What can hang from each mark
basu: nulo tulum voloki
zifu: nulo
zemura: nulo tulum voloki
tulum: basu zemura
nulo: zemura zifu
voloki: basu zemura

Every row comes from one small tree of marks. Brackets hold a mark, then the marks that hang from it, in alphabetical order. Every link used is in the known rows. Which tree was each row made from?
Known rows
{tulum basu {zemura nulo voloki}}: [ 3.444  1.198  2.995  1.895  2.474  0.159  3.802  2.590 -0.875 -0.275
 -1.580  0.079  4.518  1.436  5.558 -2.339 -0.110 -2.722  0.413  3.733
  1.257 -4.029 -0.887]
{zemura {nulo zifu} {tulum basu} voloki}: [ 3.170 -0.753  0.971  0.111  6.592  0.433  0.066  1.959  4.585 -0.293
 -1.662  0.381  3.029 -0.300 -0.549 -1.036  2.248 -0.545 -1.141  1.742
 -1.087 -3.017  0.315]
{basu {nulo zifu} {voloki {zemura tulum}}}: [-0.436 -2.077  0.400  0.208  5.510  0.582 -3.654  0.274  4.320  0.103
 -2.806 -0.729 -0.384 -1.798 -8.781 -0.121  3.994  0.596 -0.327  0.145
 -3.788 -0.325  3.629]
{tulum zemura}: [ 3.150 -1.170  2.333 -0.153  1.298  0.722  0.734 -0.988 -0.346  0.810
  0.951  0.279  2.483 -0.376 -0.179  1.953 -1.915 -0.900  1.481  1.261
  2.375  1.635  0.578]
{voloki {basu {nulo zifu}}}: [ 0.633 -1.385 -1.974  0.781  7.632 -0.058 -2.062  1.505 -1.620  0.381
 -0.483  1.273  1.386 -2.868 -4.411 -1.526  1.555 -0.223  0.703 -0.382
 -0.200  0.143  2.233]
{basu nulo {tulum zemura} voloki}: [ 1.125  0.407  1.427  1.101  2.234 -0.587  0.287  1.735  0.650  0.690
 -2.524 -1.119 -0.106 -0.221 -1.117 -0.263 -0.695 -0.321  0.448  1.857
 -0.160  1.092 -0.416]
{nulo {zemura tulum voloki} zifu}: [ 1.299 -3.069 -0.094 -1.472 -0.521  1.940 -4.498  0.053  5.486  1.159
 -0.994 -0.835  0.255 -0.691 -5.304  5.784  1.885  0.828  0.610  0.340
 -1.088  1.658  3.072]
{tulum basu}: [ 3.346 -2.026  1.013  0.066  1.787  0.510  1.181  0.262  0.961  1.141
  0.915  0.814  2.199  0.116  2.096  1.125 -1.959 -1.197  0.454  1.285
  1.744  1.654  1.711]
{basu {tulum {zemura nulo voloki}}}: [ 2.115  0.160  2.824 -0.632  2.641 -0.368 -0.028  1.752  1.381 -0.201
 -1.921 -0.378  3.046 -0.473  2.562 -0.023 -1.439 -1.580 -1.333  2.014
 -0.088 -1.451 -0.077]
{basu voloki}: [ 1.364 -2.458  0.989  0.914  0.681  3.123 -2.308  0.407  1.968  1.315
  0.165 -0.042  0.020 -1.027 -2.964  2.886  0.706 -1.126  2.080  2.888
  1.238  2.963  3.300]
{zifu {nulo {zemura tulum {voloki basu}}}}: [ 0.641 -0.399 -0.350 -2.460 -6.388  2.239 -5.551 -1.064  2.117  0.325
 -2.217  0.141  2.966 -2.066 -4.757  3.290 -0.615  1.016 -0.303  0.177
 -3.146  2.068  3.997]
{zemura {voloki {basu nulo}}}: [ 0.178 -1.018 -0.018  1.693  2.830  0.105 -2.467  2.717 -1.794  0.600
 -1.212  0.611  2.569 -1.071 -3.607 -1.455  0.735 -2.391  0.385  1.913
 -1.447 -0.729  4.099]
{basu tulum}: [ 2.021 -3.174  1.070 -2.523  2.130  0.010 -2.575 -0.632  3.193  1.183
  0.403  0.554  0.673 -2.020 -0.950  3.478 -3.450 -0.128 -1.474 -0.404
  0.487  4.165  2.662]
{zemura nulo voloki}: [ 1.775 -2.453  1.369  0.984  3.607  1.909 -1.976  2.635  0.768  0.159
 -0.164  1.066  3.138 -0.922 -0.160  0.808  0.280 -2.483  0.424  3.553
  1.055  1.120  3.144]
{tulum {basu {nulo zemura zifu}}}: [ 1.941 -2.088 -2.405  1.903  3.492  0.071  0.796  2.933 -0.606  1.054
 -0.936  0.181  0.308  0.042  1.460  1.044  0.550  0.399  1.915  0.539
  1.130  1.693  0.259]
{voloki basu}: [ 1.265 -1.613  0.596 -1.006  1.511  1.075 -2.401 -0.214 -1.216  1.066
  0.716  0.647  2.328 -2.777 -2.947 -0.104 -1.114 -1.292 -0.156 -0.265
 -0.009  0.994  3.717]
{voloki {basu {nulo zifu}} zemura}: [-0.871 -1.694 -0.949  0.184  6.434 -0.643 -2.815  0.293 -1.336 -0.017
 -1.680  0.511  1.460 -3.119 -5.092 -2.263  2.245 -0.454 -0.804 -1.800
 -2.968 -2.385  4.290]
{voloki {basu {tulum zemura}}}: [ 1.499  0.879  1.877 -2.639  0.453 -1.100 -0.327 -1.261 -0.215  0.788
 -1.128 -0.775  2.260 -2.320 -0.119 -0.729 -2.970 -0.474 -1.795 -1.753
 -0.955 -1.637  0.366]
{tulum {basu {voloki {zemura nulo}}}}: [ 0.641 -0.410  1.783  1.529  1.686  1.663  0.134  1.989  0.551  0.317
 -2.032 -0.491  2.073 -0.705  2.018 -3.040  1.709 -2.221 -0.526  2.762
 -1.806 -3.081  2.904]
{zifu {nulo {zemura tulum}}}: [ 2.202 -2.536 -0.669 -2.913 -4.102  2.220 -4.331 -1.588  2.894  0.566
 -0.278  0.875  2.205 -1.821 -3.854  5.346 -2.829  2.147  0.415 -0.039
 -0.151  7.610  2.306]
{tulum {zemura nulo {voloki basu}}}: [ 1.283  1.652  2.266  0.845  2.021  0.714  0.244  2.085 -2.947 -0.238
 -1.720  0.027  4.807 -1.298  0.539 -3.386  0.849 -2.943  0.154  2.281
 -0.754 -4.758  0.989]

Write each row's tree
[-0.477 -2.064  1.537  0.314  2.205  0.370 -3.558  0.726  2.834  0.246
 -2.474 -1.014  0.782 -1.008 -8.080 -0.799  1.453 -0.661 -1.122  1.109
 -4.195  1.181  4.357]	{basu nulo {voloki {zemura tulum}}}
[ 3.464  1.264  1.875  1.972  5.617  0.347  3.444  1.930  0.478 -0.357
 -1.795  0.342  3.343  0.908  4.857 -1.525  2.332 -1.428  1.145  2.949
  1.542 -5.423 -1.696]	{tulum basu {zemura {nulo zifu} voloki}}
[-0.392 -1.719 -3.060  0.829  2.925  0.616 -2.901  2.654 -2.532  0.843
 -1.108 -0.007  0.487 -2.663 -3.887 -0.177  1.380  0.196  1.297 -1.027
 -0.827  1.097  2.052]	{voloki {basu {nulo zemura zifu}}}
[-0.169 -2.362 -2.698  2.427  2.070  2.412 -2.787  3.456  0.477  1.311
 -1.654 -0.567 -1.930 -1.124 -3.612  2.804  3.228  0.463  3.431  2.033
  0.835  3.255  1.980]	{basu {nulo zemura zifu} voloki}
[ 0.172 -3.033 -0.683  2.016 -0.975  1.144 -2.913  3.862 -0.721  1.153
 -1.151 -0.188  1.061  0.513 -1.716  3.240 -0.123 -1.447  1.702  2.784
  0.024  3.868  3.585]	{basu {nulo {zemura voloki}}}
[-1.028 -1.686  1.716 -0.762  1.813  1.155 -3.605  1.138  2.667  0.303
 -2.674 -1.054  0.648 -2.796 -0.950 -0.706  0.382 -1.062 -2.380  0.919
 -2.927 -0.440  3.603]	{basu tulum {voloki {zemura nulo}}}
[ 2.989 -0.637  0.690  0.610  7.637  0.970  0.989  0.884 -0.431 -0.419
 -0.028  1.117  2.716 -1.774  0.522 -0.463  1.006 -0.541  1.446  1.036
  2.598 -0.625 -1.480]	{tulum {zemura {nulo zifu}}}
[ 1.123  0.449  0.258  0.967  5.649 -0.561  0.298  1.086  2.365  0.430
 -2.814 -0.774 -1.309 -1.019 -1.802  0.592  1.616  0.983  1.386  1.004
  0.346 -0.304 -1.240]	{basu {nulo zifu} {tulum zemura} voloki}
[ 3.777  0.538  0.258  2.211  7.176 -1.431  4.403  1.442 -0.876  0.303
 -0.960  0.525  1.904  0.882  2.174 -1.623  0.566 -0.012  1.900  1.142
  2.117 -1.648 -2.274]	{tulum {basu {nulo zifu}} zemura}
[ 3.309 -1.171 -0.413 -2.371 -4.475  1.274 -1.466 -1.165  2.855  0.582
 -0.942  0.618  2.589 -0.468  0.265  3.295 -3.161  2.113 -0.059  0.062
 -0.335  4.887  0.866]	{zifu {nulo {zemura {tulum basu}}}}
[-0.705 -1.176  0.905 -0.866  2.917  0.613 -3.072  0.700 -2.450 -0.233
 -1.103  0.452  3.889 -3.727 -1.941 -4.170 -0.034 -2.421 -2.297 -0.555
 -3.033 -2.453  4.597]	{voloki basu {zemura nulo}}
[-0.582 -1.352 -0.096 -1.490  6.179 -1.358 -3.764 -0.373  1.284 -0.333
 -2.357 -0.164  1.856 -3.293 -8.616 -2.980  1.890  0.323 -2.428 -2.664
 -5.216 -2.363  3.814]	{voloki {basu {nulo zifu}} {zemura tulum}}
[ 1.416 -2.260 -0.641 -0.480 -5.733  3.085 -4.169 -0.268  1.353  0.833
 -0.931  1.194  1.816 -0.543  0.001  7.022 -0.802  0.508  2.421  2.607
  1.203  5.553  4.028]	{zifu {nulo {zemura voloki}}}
[ 0.424 -1.845 -0.071  0.794  3.232  0.289 -2.479  2.434  2.118  1.045
 -1.819 -0.473 -0.743 -1.361 -2.803  0.987 -0.643 -0.392  0.165  1.775
 -0.507  3.544  2.077]	{basu nulo tulum voloki}
[ 2.595 -0.256  1.645  0.641  3.124  1.469  0.435  2.525  2.794  0.287
 -1.449 -0.451  2.409 -0.630 -1.029 -3.103  0.511 -1.077 -0.962  2.940
 -1.192 -0.782  0.184]	{zemura nulo {tulum {basu voloki}}}
[-0.280 -0.286 -0.973 -2.963 -6.609  1.291 -5.352 -0.670  1.582  0.788
 -2.682  0.164  1.550 -2.658  0.104  4.276 -1.829  0.957 -0.656 -0.457
 -2.091  2.055  3.621]	{zifu {nulo {zemura {voloki {basu tulum}}}}}
[ 1.733 -1.046 -0.457 -0.336 -1.184  2.155 -1.121  0.459  4.857  1.498
 -1.943 -1.961 -0.818 -0.229 -2.411  2.524  2.413  1.341  1.116  0.619
 -1.100 -0.245  0.399]	{nulo {zemura {tulum {basu voloki}}} zifu}
[ 2.123 -2.104  0.874 -0.440  6.913  1.275 -2.900  1.466  4.623 -0.322
 -1.172  0.697  2.455 -1.582 -4.591  0.947  2.462 -0.256 -0.518  1.738
 -0.784 -0.505  1.882]	{zemura {nulo zifu} tulum voloki}
[ 2.710 -0.376  0.239  0.529  6.445  1.653  0.274  1.888  4.308  0.155
 -1.981 -0.300  1.209 -1.342 -1.723 -2.321  2.931  0.283 -0.064  1.982
 -0.813 -2.039 -0.551]	{zemura {nulo zifu} {tulum {basu voloki}}}
[ 0.142 -1.349 -0.481 -1.920 -1.482  1.441 -4.976  0.063  3.261  1.035
 -1.836 -1.307  1.151 -1.926 -6.332  2.645  2.396  0.531 -0.375 -0.932
 -3.140 -1.678  3.442]	{nulo {zemura tulum {voloki basu}} zifu}
[ 0.205 -0.728  1.121  2.656  1.767  0.159  0.299  2.007 -0.075  0.635
 -2.461 -0.597  0.739  0.392 -0.220 -2.242  1.605 -1.615  0.233  2.404
 -2.089 -1.531  3.483]	{tulum {basu nulo {voloki zemura}}}
[ 0.450 -1.017 -1.644 -1.276  7.348 -1.677 -2.535  1.274  0.715  0.510
 -1.575  0.654  0.394 -3.692 -3.393 -0.830 -0.080  0.575 -1.422 -2.191
 -1.492  0.201  1.471]	{voloki {basu {nulo zifu} tulum}}
[ 1.688  0.809  0.953  0.023  5.571  0.904 -0.020  1.114  2.552 -0.131
 -2.513 -0.616  0.087 -2.158  0.615 -0.299  1.773  0.210  0.610  1.361
  0.515 -1.795 -1.752]	{basu {tulum {zemura {nulo zifu}}} voloki}
[ 2.559 -0.283  0.903 -1.437  7.376 -0.663  0.418  0.500  1.812 -0.336
 -1.278  0.449  1.698 -2.535  1.683 -0.203 -0.710  0.468 -0.861 -0.364
  1.285 -0.623 -1.971]	{basu {tulum {zemura {nulo zifu}}}}
[ 1.269  1.459  0.538 -1.880  6.634 -0.970 -0.122  0.488 -0.338 -0.421
 -2.028  0.021  2.395 -3.626  0.758 -3.156 -0.186 -0.062 -1.527 -1.752
 -0.671 -3.956 -1.820]	{voloki {basu {tulum {zemura {nulo zifu}}}}}
[ 0.161 -0.347 -0.363 -1.370  5.894  0.175 -3.418  1.660  2.192 -0.085
 -2.375  0.180  1.806 -3.592 -0.803 -0.989  1.788 -0.730 -2.209 -0.216
 -1.969 -3.578  2.003]	{zemura {nulo zifu} {voloki {basu tulum}}}
[ 1.887 -2.521  0.037  1.041  6.829  2.068 -2.141  2.082  2.119 -0.126
 -0.294  1.429  2.011 -1.572 -0.853  1.596  2.625 -1.338  1.195  2.829
  1.381 -0.406  2.379]	{zemura {nulo zifu} voloki}
[ 2.762 -0.594  0.448 -1.499 -6.043  1.564 -1.863 -0.482  3.903  0.371
 -2.009  0.272  2.689  0.716  0.424  4.396 -1.334  1.243  0.128  1.537
 -1.239  2.774  1.962]	{zifu {nulo {zemura {tulum basu} voloki}}}
[ 1.663 -2.095  0.178 -2.257 -5.535  2.501 -5.089 -0.971  4.029  0.335
 -1.417  0.559  2.173 -0.636 -3.817  6.332 -1.051  1.496  0.787  1.570
 -0.953  5.383  3.534]	{zifu {nulo {zemura tulum voloki}}}
[ 2.903 -2.071 -0.607 -1.618  0.515  0.821 -0.715  0.105  3.875  1.204
 -0.456 -0.882  0.685 -0.573 -1.265  2.787 -0.070  1.480 -0.210 -1.138
 -0.602  1.157  0.203]	{nulo {zemura {tulum basu}} zifu}
[ 0.223 -0.881 -0.050  2.561  4.970  0.454  0.173  1.292  1.563  0.619
 -2.746 -0.374 -0.371 -0.212 -0.864 -1.338  4.114 -0.329  1.034  1.562
 -1.525 -2.967  2.613]	{tulum {basu {nulo zifu} {voloki zemura}}}
[ 0.294 -2.270 -0.724  0.836 -1.101  1.675 -3.502  3.220  1.601  1.454
 -1.952 -1.475 -0.088 -0.708 -6.498  1.267  0.538  0.007  0.935  1.870
 -1.995  4.460  2.236]	{basu {nulo {zemura tulum}} voloki}
